Every row comes from one small tree of marks. Brackets hold a mark, then the marks that hang from it, in alphabetical order. Every link used is in the known rows. Which tree was each row made from?
(in the rows, 128 means zero)
Known rows
(R (A Q)): [ 70  82 135 122  74 114 156  60 119 122 139 102 133  99  95  90 118 133
 160 145 127  83 127 107 127 115 142 131 122 139 139 139 165 128 150 133
 116 113 204  27 138 126 154 172  94 102 136 102 115 121 132 136 136 143
 157 137]
(A (Q N)): [ 67  83 141 157 105 131 151 115 119 143 106 134 127  64 150 142 132 134
 176 136 132 132 126 112 147 121 117 163 109 119 157 118 137 112 141 150
 123 150 186 100 132 140 142 134 109 127 145 152 119 120 131 140 119 120
 140 116]
(P (U N)): [144 144 119 163 106 114 165  51 137 120 148 129 143  84  93 145  78 114
  54 118 139 161 141 107 149 104  90 121 125 106 149 154 116 114 166 109
 140 123 123 129 161 143 132 130 185 119 136 151 148 114 100 141 133  97
 142 102]
(L (P R) (V (U N))): [180 206 124 126 146 116 116 207 184 154 165 160 148  87 136 187 124 154
  96 125 136 112 170 156 102 114 143  74 157 167 125 105 146 123 121  66
 145 185 139 139 119 108 113  95 212 104  94 138 143 192 113  98 129 121
 129 107]
(A (Q (N L))): [ 80  77 138 155  94 138 158 144 109 139  93 118 114  49 158 139 146 129
 172 134 125 140 113 123 146 148 115 154 108 111 153 119 158 102 143 143
 113 156 152 118 128 148 136 122 102 125 143 148 112 129 133 139 116 104
 126 131]
(L V): [137 149 145 146 160 120 107 111 154 131 116 149 128 118 146 139 162 116
 132 145 100 112 135 133 113 114 137 136 131 141 130 129 131 140 107 122
 147 131 152  99 146 102  91 145 142 106 125 152 168 108 135 122 135 143
 126 117]
(L (P R) (V U)): [161 194 136 120 127 115  99 207 185 160 154 143 137  59 133 189 150 148
 118 136 122  91 162 170  92  93 153  78 156 172 120  95 161 139 114  80
 154 175 158 137 126  96 128 112 199 100  99 136 149 173 116 104 125 129
 120 108]
(U (N (Q A) R)): [117 151 127 154 148 127 123  99  92 107 120 119 140 224 128  84  81 139
 131 110 138 125 114  93 163  96 106 169 106 114 123 146  29  97 144 168
  96 136 153 139 117 146 142 162 129 154 133 101 110  98 142 131 153 141
 132 127]
(L P (V (U N))): [156 189 123 134 147 128  96 186 189 145 155 191 133 111 122 215 113 139
 109 126 149 112 184 141  90 139 138  98 153 159 142  96 156 130 121  87
 153 174 112 117 118 112  83  79 220 114  94 150 152 182 133 106 123 142
 135 119]
(M (N (R V))): [110 123 117 106 144 133 135  84 117 141 162 155 154 187 140  74 107 104
 134 119 130 163 137 122 134  95 115 147 126 104 107 131 105 156  93 150
 155  67 154 199 124 124 165 137  16 168 129 117 116 151 103 156 124 153
 133 102]
(X N): [119 106 161 117 126 133 147  51 136 119 119 152 134 131 106  91 181 128
 128 129 120 167 120 123 144  51 103 186 136 131 150 124 104 130 114 127
 128 106 167 160 170 132 137 162 164 117 129 137 151  50 123 145 134 102
 145  93]
(N (L P (V U)) R): [133 136 134 128 118 142  83 231 143 140 134 132 107 102 142 141 125 142
 166 130 126 106 151 156 103 157 137 110 140 127 115  96 166 144 109 113
 140 158  97 152 105 105 114  95 138 131 105 136 127 164 158 124 119 145
  83 147]
(N Q (R V)): [129 105 133  98 160 128  85 138  93 130 118 105 131 192 134  83  78 128
 194 114 115  93 112 130 142 120 145 145 120  95 105 150  33 169 117 182
 122  91 154 112 108 109 180 152  97 160 146 155 139  96 143 147 131 158
 103 125]
(M (N (L V) Q)): [157 173 139 112 172 122 136 142 117 127 113 121 105 171 171 127 173  93
 144 118 104 143 101 158 129 120 113 119 115 119 117 128 191 103 119 129
 118 105  94 192 119 138  86 125 102 143 126  94 123 116 130 138 112 104
 115 128]
(V U): [127 130 133 149 100 129 110  89 140 137 135 159 140  80 119 149 168 141
  66 155 138 117 140 133 108  97 129 146 130 131 138 104 104 126 106 111
 163 132 153 120 140 110 132 138 150 138 134 122 126 115 126 119 126  99
 141 128]
(L (P (U N)) V): [153 187 122 141 139 114 126 158 188 141 154 149 126  90  99 216  66 113
 115 108 133 132 179 135 112 124 114  81 146 144 145 122 179 137 158  98
 146 155 105 120 140 126  89  89 228  95 101 169 177 155 116 128 124 143
 126  98]
(V L): [115 110 119 128 107 119 146  65 150 119 148 130 139 109 120 122 191 121
  73 156 116  88 134 113 131 110 147 131 122 142 114 115 121 162 141 110
 169 102 139  70 164 112  96 144  70 107 143 147 153  98 105 129 134 154
 140 134]
(Q A (N (L (V U)))): [ 99 117 127 190 129 142 105 169 126 136  61 109 130 120 149 174 188 123
 100 144 116 215 100 124 135 141 109 163 116 155 128 111 122  94  85 158
 106 182 116 221 126 142 149 130 100 128 131 117 113 134 134 108 127 124
 128 133]
(U (N Q)): [147 162 129 136 157 128 143  90 110 111 125 145 127 172 137 106 104 131
 112 115 131 118 112 110 149 107 111 148 117 116 142 150  69 103 158 142
 114 130 118 107 133 144  92 146 160 139 138 115 126  87 123 128 143 107
 134 118]
(R A (V (L P))): [110  83  87  70  94 122 134 103 158 130 168 103 155 138  61 130 109 116
 115 138 129 107 150 117 102 163 178  78 153 162  97 136 137 210 136 127
 151  77 125  57 139 115 160 128  47  93 125 141 154 161  90 123 134 208
 154 134]
(P (U (N L Q))): [167 148 124 151 115 115 161  96 112 114 121  90 115  94 113 150  88 111
  77 104 129 149 114 126 153 134  94 107 115  96 145 157 133  96 180 116
 117 129  87 146 142 156 123 118 202 123 140 139 136 101 116 139 125  78
 121 122]
(N L Q (R A)): [105  95 142 108 114 129 110 142  60 101 110  55  97 168 130  22  99 139
 216 127 112  85  74 131 145 141 140 131 114 112 105 161 122 128 146 166
  83 104 112 102 107 127 155 170  82 148 149  87  94  89 159 142 135 134
  84 164]
(V (U (N L))): [159 139 117 150 111 138 142 117 131 123 135 163 133  94 135 141 155 145
  38 137 147 151 137 122 120 153 119 137 132 116 139 119 112  99 120  88
 143 150  98 151 131 136 109 111 164 139 125 114 105 150 123 107 129  80
 140 142]
(Q A): [ 85 141 126 169  88 127 127  63 132 124 100 101 150 131 102 119 181 109
  84 147 106 153 114 102 135  47 100 181 109 145 124 116  75 125 118 166
 125 137 189 156 155 131 142 199  94 120 130  82 136  74 114 128 155 146
 147 112]
(M (N (L P) Q R)): [116 160 128  99 125 139 131 166 100 132 144 115 106 170 151  85 110 111
 193 106 130 129 111 152 138  93 103 126 116 109 113 116 168 123 142 153
 115 107  91 212 103 140 119 121  72 171 122  80 100 123 124 158 115 124
  90 123]
(R A (V (U N))): [144  95  94 101 124 127 130  81 133 128 155 144 168 154  82 125  85 139
  70 134 153 150 147 111 105 181 161 103 154 135 121 155  92 155  97 113
 136  93 134  96 123 123 188 128 115 125 127 126 115 186 107 106 135 145
 176 138]

Which tree is each row?
[ 50  74 125 126  72 131 153 134 114 128 125  97 115  72 107 107  99 136
 195 136 137 120 118 119 131 150 128 123 127 148 143 133 197 126 154 146
  99 140 146  81 122 145 152 139  89 110 131 106 100 145 126 135 126 142
 135 138] : (R (A (Q (N (L P)))))
[153 154 132 117  86 127 128 180 118 127 105  66  87  64 107 170 114 109
 154 109 112 109 104 165 126 116 106  96 118 115 133 126 176 128 182 141
 111 140  67 144 128 142 103 123 189 119 129 120 143  78 123 144 117  95
  88 128] : (N (L (P U)) Q)
[125 102 178 102 149 128 116  84  97 114 113 125 120 195 115  60 140 144
 196 110 128 125 106 127 161  55 118 188 126 114 137 133  67 124 118 153
 106 102 168 149 140 128 168 163 166 145 139 147 134  42 156 156 130 117
 119 107] : (X (N Q R))
[184 113  99  97 147 123 127 124 148 135 149 150 162 161 116 190 140 134
  34 123 149 113 156 121 114 187 169  97 138 125 110 120  65 158 114  97
 164 103 112  97 126 121 146  87 125 129 131 182 145 164 113 106 117 141
 161 146] : (R (V L (U (N Q))))
[162 135 136 144 130 132 109 166 143 129 104 133 110  72 152 164 193 120
  96 146 107 135 123 152 104 160 134 121 132 126 128 112 169 117 101  95
 142 148 100 144 133 114  91 116 149 113 120 131 136 132 144 108 122 102
 112 149] : (N (L (V U)))
[ 53  70 146 155 109 133 134 128 103 141 115 134 129  91 155 112  99 141
 203 131 141 118 131 109 157 121 121 172 108 109 147 120 116 116 135 162
 122 145 198 104 120 134 165 135  88 143 146 159 110 129 146 149 121 136
 127 123] : (A (Q (N R)))
[141 141 133 144 170 117  97 126 143 126 148 169 143 167 134 135 103 153
 105 137 146 111 156 117 113 158 154 119 143 143 128 131 122 118  93  97
 138 139 147  84 118 106 139 115 163 124 117 147 124 172 156 104 130 142
 146 144] : (L (V (U (N (R A)))))
[135 177 122 111 139 135 148 158 153 140 142 147 113 124 150 143 162  95
 135 124 114 167 134 155 112 111 103 111 133 133 123 106 222 127 122 114
 142 118  88 213 126 135  81 106  86 130 107  88 131 155 106 138 116 127
 114 113] : (M (N (L P V)))
[156 170 115 134 145 140 150 172 150 120 129 151 114 118 142 146 125 122
 107 119 125 147 140 125 123 160 113 112 138 130 138 129 155 116 148 102
 122 157  71 142 129 140  51 104 160 110 106 118 137 149 121 116 138 125
 116 124] : (U (N (L P V)))
[162 152 123 132 148 135 157 125  97 103 107 120 109 149 147  99 128 128
 103 116 121 132  98 121 149 148 108 135 116 105 139 153 101  92 162 128
  99 137  77 133 127 154  74 136 153 136 134 101 117  95 126 124 139  90
 116 136] : (U (N L Q))
[165 178 138 157 176 115  92 140 152 130 112 148 141 177 136 199 149 134
  77 129 133 124 144 125 115 131 136 128 126 148 131 116  99  92  98 109
 128 161 147 122 119 118 119 119 204 121 115 139 139 138 154  98 130 125
 150 138] : (L (V (U (N (Q A)))))
[113 114 109 100 144 127 143  83 129 139 173 152 156 195 137  92 124 105
 122 123 132 149 142 120 135 109 128 134 125 109  98 121 113 166 100 135
 165  63 146 175 129 122 156 123   4 157 130 134 123 158 102 151 121 166
 137 116] : (M (N (R (V L))))
[ 79  76 131 159 130 154 122 152  82 126  98 126 112 103 168  56 119 137
 182 137 124 178  93 119 159 138 109 173 119 111 132 141  99 132 113 177
 115 137  94 191 125 136 143 131  43 160 152 131 102 119 128 145 129 122
  87 122] : (Q (N L R))
[123 108 136 162 156 144 111 175 122 137  88 144 113  76 173 149 164 132
 130 143 124 186 105 140 129 170 124 141 131 134 139 122 143 116  94 134
 127 161  83 180 126 130 119 103 118 135 139 149 119 138 133 117 115 104
 109 130] : (Q (N (L (V U))))
[119  48 103  82  82 109 139 104 151 140 164 108 166 118  75 178 133 139
  85 140 151  77 164 116  99 200 197  74 138 141 108 117 153 165 117  89
 156  90 185  18 123 113 206 101  83  96 129 165 129 200 124 109 113 170
 189 168] : (R (A Q) (V L U))
[166 163 120 131 117 137 127 168 130 127 128 147 119 114 125 172 129 148
  82 120 152 124 136 139 114 147 122 114 130 124 143 108 125 102 144 102
 128 160  81 144 113 139 101  94 202 144 121 108 109 139 129 109 123  86
 128 141] : (V (U (N (L P) Q)))
[132 146 133 137 166 129 126 105  93 109 135 142 130 203 146  72  70 145
 148 111 139 104 119 103 161 116 119 158 117 104 130 154  42 112 149 153
 108 125 132 101 119 137 119 145 140 158 139 123 113  99 141 138 144 128
 119 124] : (U (N Q R))
[ 75  71 136 137 112 122 143 128 112 124 109  99 118  95 130 115 121 133
 194 140 124 125 113 119 132 171 143 121 125 147 138 144 200 114 132 135
  99 135 160  71 123 136 152 139  96 102 137 125 111 148 143 124 125 139
 141 147] : (R (A (Q (N (L V)))))
[117  68  93  80 112 118 143  67 141 122 155 101 162 156  79 107 128 117
  95 147 121 116 133 106 112 169 180  93 145 150  95 151 118 200 120 126
 150  59 139  50 146 112 170 143  32  97 139 141 147 150  97 120 135 193
 160 143] : (R A (V L))
[133 114 114 103 167 125 127 103  88 109 140 122 141 232 117  59  35 142
 153 107 145 112 122  98 149 154 140 130 131 113 115 176  49 137 139 159
 100  97 129  86 107 136 164 144 108 150 138 122 110 136 132 130 144 159
 133 134] : (U (N Q (R A V)))
[167 174 139 116 167 124 125 152 124 134 119 130 109 163 168 153 175 103
 120 120 118 140 108 164 118 124 121 111 118 121 118 114 194  94 109 112
 127 112  96 190 112 134 105 107 125 150 124 100 116 134 135 128 104  91
 119 138] : (M (N (L (V U)) Q))
[155 157 126 126 110 138 104 207 165 141 121 133 105  60 136 186 169 125
 125 136 115 124 145 164  91 151 133 100 143 143 131  92 197 137 120  97
 142 165  79 146 123 113  77  95 171 109 104 127 145 151 139 114 119 123
 104 139] : (N (L P (V U)))
[106  83 173  93 141 122 119  73  89 106 119 111 122 209  98  33 118 149
 208 115 133 122  99 120 160  68 127 174 133 128 132 150  89 129 122 153
  90  91 172 120 136 128 194 173 151 137 139 128 122  53 158 150 134 129
 131 116] : (X (N Q (R A)))
[142 154 134 107 100 141 122 187 113 123 103  85  85  94 126 134 140 119
 178 121 107  99  98 160 122 113 118 118 119 122 128 119 155 134 170 152
 107 141  75 135 121 136  77 134 155 128 127  91 136  79 125 137 127 112
  84 132] : (N (L P) Q)
